Each row was made from one small tree. The marks that hang from a mark follow it in brackets, in the order of their numbers. Every link used is in the known rows. Write each row's tree.
Known rows
Q_823[Q_490[Q_216[Q_285] Q_448] Q_534]: 71  175  159  -232  -49  113  -350  -227  -726  -84  131  171  118  -73  -151  -48  538  -152
Q_216[Q_285 Q_490[Q_448[Q_534]]]: -137  403  122  11  -26  -24  76  -30  912  -113  1  39  -154  32  76  -445  -8  61
Q_490[Q_216[Q_285 Q_534[Q_823]] Q_448]: -174  -321  141  16  -24  72  164  -107  -308  -507  238  224  -77  128  29  -604  47  -35
Q_490[Q_448 Q_823]: -52  -438  110  9  7  -51  158  -47  -527  -145  459  70  47  298  -119  -36  77  -169
Q_534[Q_448 Q_823]: 86  -237  -239  138  -5  -144  171  103  -25  -274  -315  -155  53  231  -11  607  46  -46
Q_905[Q_216[Q_285 Q_490 Q_534]]: 68  230  82  -117  109  -20  -317  58  644  288  -50  -74  -69  -161  84  -323  -245  147
Q_490[Q_216[Q_534] Q_448]: -123  -228  186  -77  12  118  77  -123  -737  -423  310  154  -42  121  -51  -381  -14  -109
Q_534[Q_448 Q_823[Q_490]]: 99  5  -234  39  -8  -163  -45  53  -315  -204  -332  -79  136  149  -53  689  165  -60
Q_216[Q_285 Q_490 Q_534]: -125  722  236  -39  -6  -196  -123  17  677  232  -113  210  -118  -52  86  -479  -231  265
Q_216[Q_285 Q_534[Q_448]]: -55  354  81  5  5  -167  5  34  184  271  -193  21  -84  32  28  -257  -220  159
Q_823[Q_490 Q_534]: 261  274  88  -246  -10  14  -448  -125  -732  197  31  -53  203  -104  -224  516  369  -113
Q_285[Q_216[Q_490[Q_448] Q_534]]: -265  437  214  -125  13  -126  54  -66  -186  61  49  -13  -83  170  16  -173  -197  90
Q_534[Q_216 Q_448]: 16  -15  -223  85  17  65  92  123  36  220  -399  -252  12  -52  50  566  22  -74
Q_216[Q_285 Q_534[Q_823[Q_490]]]: 10  110  74  -16  -8  -161  -80  2  -31  23  19  90  21  -21  -12  -195  -114  134
Q_490[Q_216[Q_285 Q_534[Q_448 Q_823]]]: -65  30  67  34  -12  76  -35  -64  -83  -53  123  25  -50  47  39  -313  -6  55
Q_534[Q_216 Q_823]: 102  -614  -235  155  2  92  181  125  12  -212  -77  -234  85  -47  35  567  48  -98
Q_216[Q_285 Q_534[Q_823]]: -4  -56  68  53  -4  -149  66  40  174  -30  51  25  -33  31  10  -267  -202  145
Q_448[Q_534[Q_216 Q_823[Q_490]]]: 169  -360  -227  33  -10  322  116  -18  -210  -91  236  -245  46  -182  -86  341  -38  -174

Write each row's tree
-72  483  -7  30  -23  -283  82  81  84  -124  -439  351  -33  67  47  81  -225  172 -> Q_216[Q_490 Q_534[Q_448 Q_823]]
-39  115  -26  91  -19  -211  141  67  175  10  -248  97  -57  79  49  -178  -187  157 -> Q_216[Q_285 Q_534[Q_448 Q_823]]
-106  184  154  -12  -8  -132  10  -17  139  -79  163  189  -10  201  -18  -50  46  -15 -> Q_216[Q_490[Q_448 Q_823]]
124  -278  -208  60  -21  307  108  -19  92  -21  220  -250  10  -200  -43  139  -13  -125 -> Q_448[Q_534[Q_216[Q_285] Q_823[Q_490]]]
-149  21  96  -109  15  -94  49  -74  -662  -29  155  -125  22  179  -51  62  -128  13 -> Q_285[Q_216[Q_534[Q_823[Q_490[Q_448]]]]]
163  -519  -233  100  -8  334  271  18  -12  -142  250  -310  -4  -128  -58  279  -121  -169 -> Q_448[Q_534[Q_216 Q_823]]
-21  -445  76  10  -52  20  193  -71  -507  7  273  234  50  115  -97  -118  269  -177 -> Q_490[Q_448 Q_823[Q_534[Q_216[Q_285]]]]
110  51  76  -132  116  -3  -299  42  87  309  145  20  5  -89  -1  -134  -254  60 -> Q_905[Q_216[Q_490[Q_823] Q_534]]
101  246  -19  -121  115  -45  -268  82  229  217  -233  -40  -34  -104  41  19  -258  85 -> Q_905[Q_216[Q_490 Q_534[Q_448]]]
-122  118  -6  67  -7  41  64  73  691  56  -188  -45  -69  -119  141  -37  69  23 -> Q_534[Q_216[Q_285 Q_490[Q_448]]]
46  -512  -208  186  -11  69  179  120  417  -114  -87  -226  29  -76  102  288  80  -25 -> Q_534[Q_216[Q_285] Q_823]
155  -312  -40  -55  110  22  -182  74  278  97  58  -199  -10  -103  36  -179  -218  62 -> Q_905[Q_216[Q_285 Q_534[Q_823]]]
-159  642  275  -15  -24  -211  -106  -12  489  403  136  356  -88  2  55  -594  -195  244 -> Q_216[Q_285 Q_490[Q_823] Q_534]
-108  -461  25  48  -34  317  250  -156  -40  -545  443  -19  -109  91  -6  -547  115  -169 -> Q_490[Q_216[Q_285] Q_448[Q_534[Q_823]]]
123  65  -94  -2  -43  52  -2  17  9  288  -371  -70  31  -127  -26  345  258  -59 -> Q_823[Q_534[Q_216[Q_285] Q_448]]
-33  -121  228  -43  10  157  -141  -145  -786  233  739  132  41  106  -106  -316  -30  -48 -> Q_490[Q_216[Q_534] Q_823]
137  412  -86  -140  -50  24  -309  -55  -392  397  -398  46  144  -238  -83  460  441  -75 -> Q_823[Q_490 Q_534[Q_216[Q_285] Q_448]]
-36  -135  -161  186  -30  -1  137  126  778  -110  -256  -53  -5  -110  162  197  88  56 -> Q_534[Q_216[Q_285 Q_490] Q_823]
-7  -51  -337  147  -39  -45  57  110  152  19  -522  -37  77  -98  109  496  236  -22 -> Q_534[Q_216[Q_285] Q_448 Q_823[Q_490]]
